Known rows, with every way that one mark hangs from another
q_647{q_897{q_154}}: [ 3.615 -2.105  0.051  0.734 -1.230  1.531  2.096  1.908  1.720  1.164
 -1.925  2.949 -0.253 -0.325  0.594 -0.127 -0.498  0.375 -0.835  3.246
 -1.474  1.527 -1.590 -0.265 -2.671  3.414  3.630 -0.534  2.377  0.826]
q_791{q_15{q_677 q_940{q_154 q_647{q_897}}}}: [ 1.023 -3.623  0.516  0.923 -0.647 -3.853 -1.280  1.237 -0.094 -1.936
 -3.317  0.155 -0.722  1.580 -1.345 -0.630 -2.049 -1.086  1.507 -1.858
  1.952 -1.838  2.459  3.380  0.884  0.115 -1.761 -0.381 -0.953  0.796]
q_940{q_154 q_647{q_897}}: [ 2.598 -2.537 -0.291  2.159  0.709 -1.694  3.023  2.029  0.783 -1.446
 -3.497 -0.457 -0.007 -0.397 -1.507 -1.906 -0.953  0.779  1.675  0.018
  1.567 -1.943 -1.162  3.471 -0.548  3.167  0.624  1.720 -0.131  0.468]
q_791{q_15{q_677 q_940}}: [-0.847  0.814  0.696 -1.387  0.760 -1.229 -2.428  0.638  0.254 -1.036
 -1.369  2.655 -2.424  0.984  0.341  1.197 -0.142 -1.196  0.466 -1.499
 -0.505  0.651  0.149 -0.305 -0.030  0.356 -1.449 -1.669  0.453  1.266]
q_289{q_15{q_897}}: [ 0.235  2.505 -1.324  0.984  0.503  1.878  4.729  0.222  1.884 -0.688
  0.373  1.528 -0.349  0.219 -0.688 -1.119  3.501  3.145  0.848  0.252
  0.964 -0.225 -0.327 -0.239  0.591  2.136  1.375  0.643  0.744  1.471]
q_774{q_897{q_154{q_919 q_940} q_647}}: [ 1.091 -1.182 -0.522  2.822  0.436  3.906  2.227  1.305  1.430 -0.379
  2.657 -0.430 -1.106 -1.999  3.378 -1.158 -0.078 -0.622 -4.054  1.482
 -3.016  2.350 -1.540 -3.337 -3.331  2.990  1.155 -0.112  4.092 -2.995]
q_791{q_15{q_677 q_919 q_940{q_154{q_897} q_647}}}: [-1.912 -0.353  1.325  0.525 -2.753 -4.809 -3.484  0.434 -3.036 -2.698
  0.577 -1.946 -2.054 -0.205 -3.666  0.474 -2.963 -1.220  0.718 -3.174
  1.591 -0.345  1.041  1.407 -1.163  0.194 -3.367  1.752 -3.578 -0.551]
q_774{q_897{q_154{q_919{q_15} q_940} q_647}}: [-0.928 -0.213 -0.193  4.434 -0.314  5.069  2.718  1.920  3.013 -0.089
  1.368  0.948  0.869 -1.554  3.004 -0.896  0.981  0.196 -4.025  1.392
 -3.977  3.855  0.207 -3.762 -2.068  3.102 -0.052  0.794  2.896 -3.841]
q_919{q_15{q_677}}: [-2.536  3.033 -0.483 -0.372  1.633  0.520  0.721  1.557  2.026 -1.390
 -1.636  2.428  1.349 -0.844 -0.380  0.773  2.143  0.239  2.080 -0.601
 -2.485  0.515 -0.224 -0.288  1.590  1.364 -0.351  0.732 -1.155  0.753]
q_919{q_15{q_677 q_791 q_897{q_154} q_940{q_647}}}: [-1.585 -1.661  0.164 -0.839 -2.071 -1.482 -1.279 -2.925 -2.548  2.911
  0.130 -0.043  3.459  1.906 -0.987  1.205  1.212 -0.420  0.858 -1.263
  2.209 -0.035  4.356 -0.555  3.748 -2.757 -1.114 -1.636 -3.053  0.967]
q_15{q_677 q_791 q_897{q_154 q_647} q_940}: [ 0.488 -1.923 -0.609 -2.011 -1.260 -0.429 -2.108 -4.049 -1.391  1.740
  2.955  0.192  1.571 -0.139  1.868  0.046  0.628 -0.546 -1.621  1.907
  1.224 -0.345  2.796 -0.485  1.852 -2.636  2.942 -3.202  0.008  2.391]
q_897{q_154{q_940} q_647}: [ 1.695 -0.266 -0.059  2.779  2.292  3.929  0.754 -0.075  2.118  1.137
  0.604 -0.131 -1.582 -1.460  2.203  0.039  0.073 -0.361 -2.818  3.046
 -4.081 -0.041 -2.848 -1.814 -3.254  3.033  3.476 -3.258  3.448 -1.802]
q_791{q_15}: [ 2.054  2.277  0.971  0.989  1.919  1.179  1.148  1.121  1.193 -1.705
 -1.824  2.763 -2.784  0.582  0.902  0.832  0.992 -0.210 -0.256 -0.594
 -0.859  1.319 -1.554  0.171 -2.323  4.521 -0.681  0.790  2.626  0.931]
q_940{q_154{q_919}}: [-0.773  1.079  1.299 -0.871  0.466  0.109  1.277  3.330  0.339 -1.280
 -0.700 -0.367 -2.025 -2.068 -1.418 -0.010 -0.546  1.024  1.041  0.952
 -0.626 -0.969 -1.922  0.977 -1.245  2.534 -0.970  4.176 -0.323 -1.310]
q_677{q_15}: [ 0.535  1.402 -0.242 -0.480  3.088  0.759  0.498  0.980  2.468 -1.819
 -2.400  1.902 -0.603 -0.593  0.965  0.278 -0.169 -0.096  0.190 -0.302
 -1.871  1.128 -3.500  0.105 -0.434  0.354 -0.847  1.301  1.720  0.154]
q_15{q_677 q_791 q_897 q_940{q_154{q_919} q_647}}: [-2.203 -0.899  0.824 -3.598 -0.921 -3.975 -1.622 -0.863 -4.419  0.410
  1.509 -3.963  1.400  0.622 -2.055 -0.284 -0.396 -0.636  2.450 -2.109
  4.419 -3.042  3.098  1.793  3.601 -3.764 -2.817  2.653 -3.902 -0.347]
q_919{q_15}: [-0.788  2.678  0.173  1.248  1.565  2.436  2.272  1.790  2.222 -0.291
 -2.803  3.274  0.699 -0.406 -0.250 -0.144  1.754  1.328  0.801  0.156
 -1.566  1.661 -1.400 -0.695 -0.293  3.157 -0.346  1.195  0.140  0.172]
q_940{q_154}: [ 0.352  0.064 -0.111 -0.025  1.142 -0.730  1.872  2.037  1.517 -0.749
 -1.887  0.907 -2.081 -1.466 -1.617 -0.275 -0.217  1.554  1.731  0.813
 -0.338 -0.604 -2.574  2.307 -1.726  3.439 -0.149  2.168 -0.426  0.333]
q_15{q_677 q_919}: [-1.536  3.619 -1.404 -2.990  1.122 -2.048 -1.506  1.652 -0.178 -1.778
  0.619  0.132 -0.496 -1.061 -0.534  1.461  0.224 -0.526  3.241 -0.937
 -1.621 -0.817 -2.318  0.058 -0.318 -0.472  0.720  0.776 -0.898  2.119]
q_919{q_15{q_677 q_897{q_154 q_647} q_940}}: [-2.283 -1.731  0.126  1.594 -1.918  1.469 -0.310 -1.637  1.686  0.011
  1.517  2.470  2.088 -0.924  0.990  0.168  1.580 -0.292 -2.198  2.683
 -1.606  0.533  3.420 -0.329  2.858 -0.674  1.322 -3.720 -0.853  1.183]
q_677{q_15{q_791 q_897{q_154 q_647} q_940}}: [ 1.949 -2.514  0.200 -0.835 -0.593  1.192 -1.991 -4.042  0.549  1.616
  0.903  0.952  1.301  0.550  2.972 -0.517 -0.900 -0.388 -3.484  1.992
  0.613  1.624  1.277 -0.332  1.151 -3.464  1.165 -1.955  1.767  1.012]
q_791{q_15{q_677 q_897 q_919 q_940}}: [-1.494  1.978  0.315 -2.827 -2.131 -2.374 -2.631  0.491 -1.084 -1.310
  1.232  0.914 -1.333  2.022 -0.013  0.646 -0.212 -1.314  1.369 -1.116
  1.209  0.445  1.460  1.211  0.906 -2.215 -2.003 -0.594 -1.395  2.408]
q_677{q_15{q_940{q_154 q_647}}}: [-0.850 -3.044  0.414  0.796  2.155 -2.705 -1.142  0.494  0.372 -0.877
 -3.636 -0.327 -1.124 -0.242 -1.896 -0.010 -2.907  0.180  1.296 -1.613
  1.041 -1.288 -1.754  2.390  1.050 -1.577 -3.781  0.218 -1.249 -1.048]
q_289{q_15{q_677 q_897{q_154} q_919}}: [-1.683  2.283 -2.049 -1.458 -2.574 -0.738  0.589  0.719  1.165 -0.743
  3.396  0.045 -0.060 -0.175 -1.390  2.182  2.008  1.485  1.709  0.628
 -1.434 -0.766  1.173 -0.453  0.635 -0.827  2.112 -0.658 -1.113  2.153]

Rows
[ 1.481  1.057 -0.688 -1.294 -0.115 -0.299 -1.840 -1.608 -1.504  2.455
  0.630 -4.362  1.389  2.748  0.513  1.212 -1.621 -1.794  0.347 -1.323
 -0.287 -0.002 -0.673  0.000 -0.753 -4.174 -1.483  0.373 -0.109 -1.705] : q_677{q_15{q_791 q_897{q_154{q_940{q_647}}} q_919}}
[-1.627 -0.523  0.534 -0.860 -2.151 -5.141 -2.401  0.236 -2.292 -2.333
  0.508 -2.057 -1.408  1.669 -2.599  0.864 -1.397 -1.271  2.523 -2.679
  2.525 -2.569  2.684  4.028  1.736 -1.609 -4.231  0.557 -3.291  1.758] : q_791{q_15{q_677 q_897 q_919 q_940{q_154 q_647}}}
[ 0.681 -1.444 -0.039  0.457 -2.469  0.967 -0.886 -1.094 -0.742  1.009
  3.004  0.799 -0.779 -0.762  1.195 -0.459 -0.997  0.123 -2.266  3.441
 -0.053  0.411  0.044 -0.276 -0.913 -0.903  2.133 -2.912  0.700  2.054] : q_15{q_897{q_154 q_647} q_919 q_940}
[ 2.833 -0.755 -0.239 -0.259  0.420  1.979 -0.034 -3.640  1.505 -0.289
  1.294  0.314  1.589 -0.419  3.284  0.034  0.727 -0.567 -3.474  1.847
 -0.664  1.125  0.743  0.245  0.674 -1.414  2.087  0.023  2.574  1.345] : q_677{q_15{q_791 q_897{q_154 q_647}}}
[ 4.034 -3.217  0.367  2.573  0.057  0.342  2.451  0.936 -0.203  0.495
 -2.220  0.874  0.352 -0.074  0.052  0.188 -0.385 -0.335 -0.644  1.305
 -0.281 -0.379 -1.112  0.087 -1.346  3.237  2.776 -1.177  2.337  0.377] : q_940{q_647{q_897{q_154}}}
[-0.772 -3.955  0.155  1.922 -1.734 -0.790 -0.680  0.807  0.203  1.227
 -2.848  2.159  2.796  0.851 -0.893  0.435 -0.713 -0.743  0.237  0.212
 -0.586  0.122  2.409 -0.560  2.001 -0.844  0.497 -2.982 -1.292  0.097] : q_919{q_15{q_677 q_940{q_647{q_897{q_154}}}}}
[ 0.533  0.112  1.669  1.718  1.601  2.459  0.925  1.935 -1.825  1.604
  0.348 -3.105 -1.570 -0.508  0.149  1.765 -0.532 -1.424 -1.098  0.131
 -2.438 -1.337 -2.386 -2.501 -2.403  2.101 -0.048 -0.493  2.092 -4.444] : q_897{q_154{q_919 q_940{q_647}}}
[ 2.428 -2.720 -1.528  3.509  0.507  1.569  3.119 -0.656  2.119 -1.655
  1.403  2.863 -0.506 -2.431  2.550 -0.797  0.853  0.699 -3.434  1.688
 -1.420  2.692 -1.138 -1.418 -2.359  4.504  2.435 -1.146  3.888  1.503] : q_774{q_897{q_154 q_647}}
[ 2.917  0.324 -0.439  0.605  0.344  3.528  1.129 -3.038  0.238  3.052
  2.255 -1.901  0.718  0.549  2.875 -0.918  1.196 -0.175 -2.672  2.600
 -0.805  0.421  0.213 -0.647 -1.791  0.638  3.473 -1.829  2.185 -0.782] : q_15{q_791 q_897{q_154{q_940} q_647}}
[ 0.954 -0.486  0.006 -0.462 -0.826 -3.337 -2.968  1.375 -1.584 -1.765
 -1.809  0.207 -0.144  2.088  0.090  0.086 -1.875 -2.308  1.980 -2.523
  1.333 -0.742  1.256  1.043  0.695 -1.722 -1.147 -1.422 -0.052  1.772] : q_791{q_15{q_677 q_919 q_940{q_647{q_897}}}}
[-1.626 -0.846  0.696 -1.270 -0.466 -3.027 -2.458  1.345  0.963 -1.454
 -1.732  1.694 -2.930  0.571 -1.133  1.230 -1.351 -0.394  1.560 -0.977
  0.003 -0.388  0.762  2.428 -0.174  0.644 -2.531  0.098 -1.459  0.893] : q_791{q_15{q_677 q_940{q_154}}}
[-1.074  0.757 -0.806 -4.712  1.215 -1.978 -2.995 -1.251 -1.769  2.097
 -0.775  0.936  0.548  0.765  0.246  0.285 -0.210 -0.114  2.608 -1.442
  1.803  0.305 -0.275 -1.068  0.952 -2.796  0.457 -0.992 -1.149  1.442] : q_15{q_677 q_791 q_940}
[-2.010 -0.567 -0.725 -0.291 -0.992 -3.533 -1.150 -2.354 -2.465  0.229
  0.592 -2.546  0.872 -0.378 -4.123 -0.776 -0.164  2.406  1.817 -3.832
  3.823 -1.192  2.190 -0.609  0.940 -1.357 -0.448  1.456 -4.285 -0.987] : q_289{q_15{q_677 q_791 q_940{q_154{q_897} q_647}}}
[-1.526  1.926  1.410  0.090  0.758 -0.284  0.744  1.135 -1.556 -0.061
 -2.012 -1.904  1.564 -0.354 -2.075  0.009  0.613  0.809  1.972 -2.551
  1.447 -0.633  1.380  0.707  1.194  1.030 -3.149  5.166 -1.888 -1.889] : q_940{q_154{q_919{q_15{q_791}}} q_647}
[ 1.034  0.418  1.178 -0.850  0.629  1.919 -0.425 -0.918 -1.838  2.099
  0.863 -4.606  1.339  1.970  1.227  1.242 -0.553 -2.203 -1.442 -1.006
 -0.530 -0.276  0.240 -1.334  0.411 -3.202 -1.882  1.736  1.098 -4.101] : q_677{q_15{q_791 q_897{q_154{q_919 q_940{q_647}}}}}
[-1.619 -2.271  1.678  0.000 -0.097 -1.583 -0.275  0.928 -1.052 -1.515
 -0.858 -2.371 -0.295 -0.100 -1.675 -0.760 -1.943 -0.622 -0.178 -0.891
  2.340 -1.757  0.465  2.546  2.996 -3.037 -4.810  2.736 -1.924 -2.198] : q_677{q_15{q_897 q_940{q_154{q_919} q_647}}}
[-0.809  3.843 -2.477 -2.849  2.152 -0.526  0.295 -1.047  0.709 -0.122
  0.246  0.472  0.957  0.209 -0.196  0.782  2.781  2.006  3.033 -2.326
  0.257 -0.766  0.442 -1.450  1.089 -0.599  1.946  0.641 -0.134  1.630] : q_289{q_15{q_677 q_791}}
[-3.512  2.826 -2.164 -2.492 -0.013 -1.741 -2.236  1.530  0.458 -0.169
  0.539  1.215 -0.714 -0.122 -1.484  0.845  0.161  1.633  3.469 -1.789
 -0.236 -0.650 -0.791 -1.643  0.648 -2.964  0.483 -1.446 -1.728  1.557] : q_289{q_15{q_677 q_919 q_940}}
[ 2.549 -0.993  1.417 -0.156 -1.806  2.165  1.385  3.277  0.694  0.546
 -0.568  1.681 -0.392 -1.061  1.156  0.144 -0.661 -0.372 -1.631  3.367
 -1.846  1.229 -0.984 -1.334 -2.148  2.356  2.835  1.363  2.397 -0.900] : q_647{q_897{q_154{q_919}}}
[ 0.399 -0.369 -0.215 -4.387 -3.127 -1.064 -3.628 -1.607 -0.911  3.287
  0.524  0.407  0.702  2.318  0.746  1.069 -2.684 -0.004 -0.107  0.883
  1.119  2.510  0.039 -0.358 -0.162 -5.683 -1.127  0.052 -0.782  1.023] : q_677{q_15{q_791 q_897{q_154} q_919 q_940}}
[-1.709 -0.758 -1.093  0.419  0.146 -0.647  1.165  1.647  1.926  0.848
 -2.076  1.829 -2.342 -0.340 -2.589 -0.806 -0.423  4.094  2.078  0.044
  0.839 -0.554 -0.864  0.581 -0.768  1.002 -0.330  0.026 -0.933 -0.040] : q_289{q_15{q_940{q_154}}}
[ 0.418 -2.032  0.537  0.287 -2.254 -1.372 -0.297 -0.573 -3.364  2.098
  1.491 -0.550 -0.600  0.845 -1.477  1.079 -1.385 -0.292  0.053  0.719
  1.871 -0.822 -0.111 -0.035 -0.003 -0.813 -0.350 -2.231 -0.731  1.209] : q_15{q_897{q_154} q_919 q_940{q_647}}
[-2.861  4.358  0.571 -1.209  2.640  1.045 -1.161  0.601 -1.786  1.014
 -0.632 -3.817  2.984  1.054  0.227  0.808  1.646 -1.855  2.355 -3.718
 -0.922 -1.207  0.936 -2.337  1.878 -1.977 -2.160  2.099 -1.471 -3.596] : q_154{q_919{q_15{q_677 q_791}} q_940{q_647}}
[ 1.123  2.698 -0.768  0.584  0.668  1.243  1.382 -0.650  0.467 -2.131
  2.309 -0.251 -0.113 -1.447  1.347 -1.569  1.502  0.110 -0.626  1.617
  0.156 -0.491 -1.136  1.149 -0.101  0.847  2.084  0.252  1.262  2.484] : q_15{q_897{q_647} q_919}
[ 0.101  0.326  0.232  4.292 -0.104  5.195  2.765 -0.544  3.212  1.171
  0.837  0.167  1.070 -0.180  1.949 -1.088  2.093  0.293 -3.042  3.361
 -3.462  1.140  0.783 -0.740 -0.671  2.710  1.934 -2.102  1.195 -1.920] : q_919{q_15{q_897{q_154{q_940} q_647}}}
[-2.765  1.390 -2.012 -0.687 -0.336 -2.832 -0.132 -0.440 -1.969 -0.942
  1.781 -1.439  0.598  0.983 -2.408  0.174  1.131  1.080  3.325 -2.916
  2.512 -2.848  1.571 -0.051  3.299 -3.575 -0.751 -1.732 -2.612  2.103] : q_289{q_15{q_677 q_897 q_919 q_940{q_647}}}
[ 1.241 -0.626 -0.444 -1.429  1.469  1.045 -1.380 -3.653  0.677  0.267
  0.138  0.652  1.817  0.565  3.173 -2.264 -0.127 -0.162 -1.972  0.281
  2.016  1.067  0.676  0.549  2.170 -4.166  0.176 -0.644  1.250  1.200] : q_677{q_15{q_791 q_897{q_647} q_940}}
[ 0.097 -1.255 -0.177 -3.146 -1.645 -1.939  0.061 -1.296 -1.234  2.859
 -0.750  0.044  0.024  1.687 -1.554 -1.950 -0.406  2.174  1.772  0.629
  4.457  0.057  0.955  2.484  0.405 -1.091 -1.239  1.708 -2.655  1.167] : q_15{q_791 q_897 q_940{q_154}}
[ 1.000  1.028  0.820  3.131  2.065  1.848  2.045 -0.200 -1.650  0.288
  0.086 -2.653 -0.479 -0.529 -1.313 -1.377  0.133 -0.540 -1.096 -1.363
 -0.117  0.015 -3.505 -2.065 -2.975  3.533  0.144  0.692  0.103 -3.651] : q_154{q_897 q_940{q_647}}
[ 0.319  2.826  1.770  2.436  1.278  5.168  1.247  0.682 -0.198 -1.194
  2.846 -2.375 -0.840 -3.236  1.496 -2.509  0.533 -0.849 -4.209  1.393
 -2.427  0.958 -2.657 -3.522 -3.496  2.988  1.944  1.805  1.965 -4.865] : q_154{q_897{q_647} q_919 q_940}
[ 2.022 -1.271  0.024  2.140  0.569  2.540  1.283 -1.825  2.862 -2.029
  1.137  1.023  0.146 -1.599  2.501  0.131  0.729 -0.659 -4.152  2.940
 -2.373  0.621 -0.344  0.810  0.621  0.484  1.936 -1.011  2.825  0.833] : q_677{q_15{q_897{q_154 q_647}}}
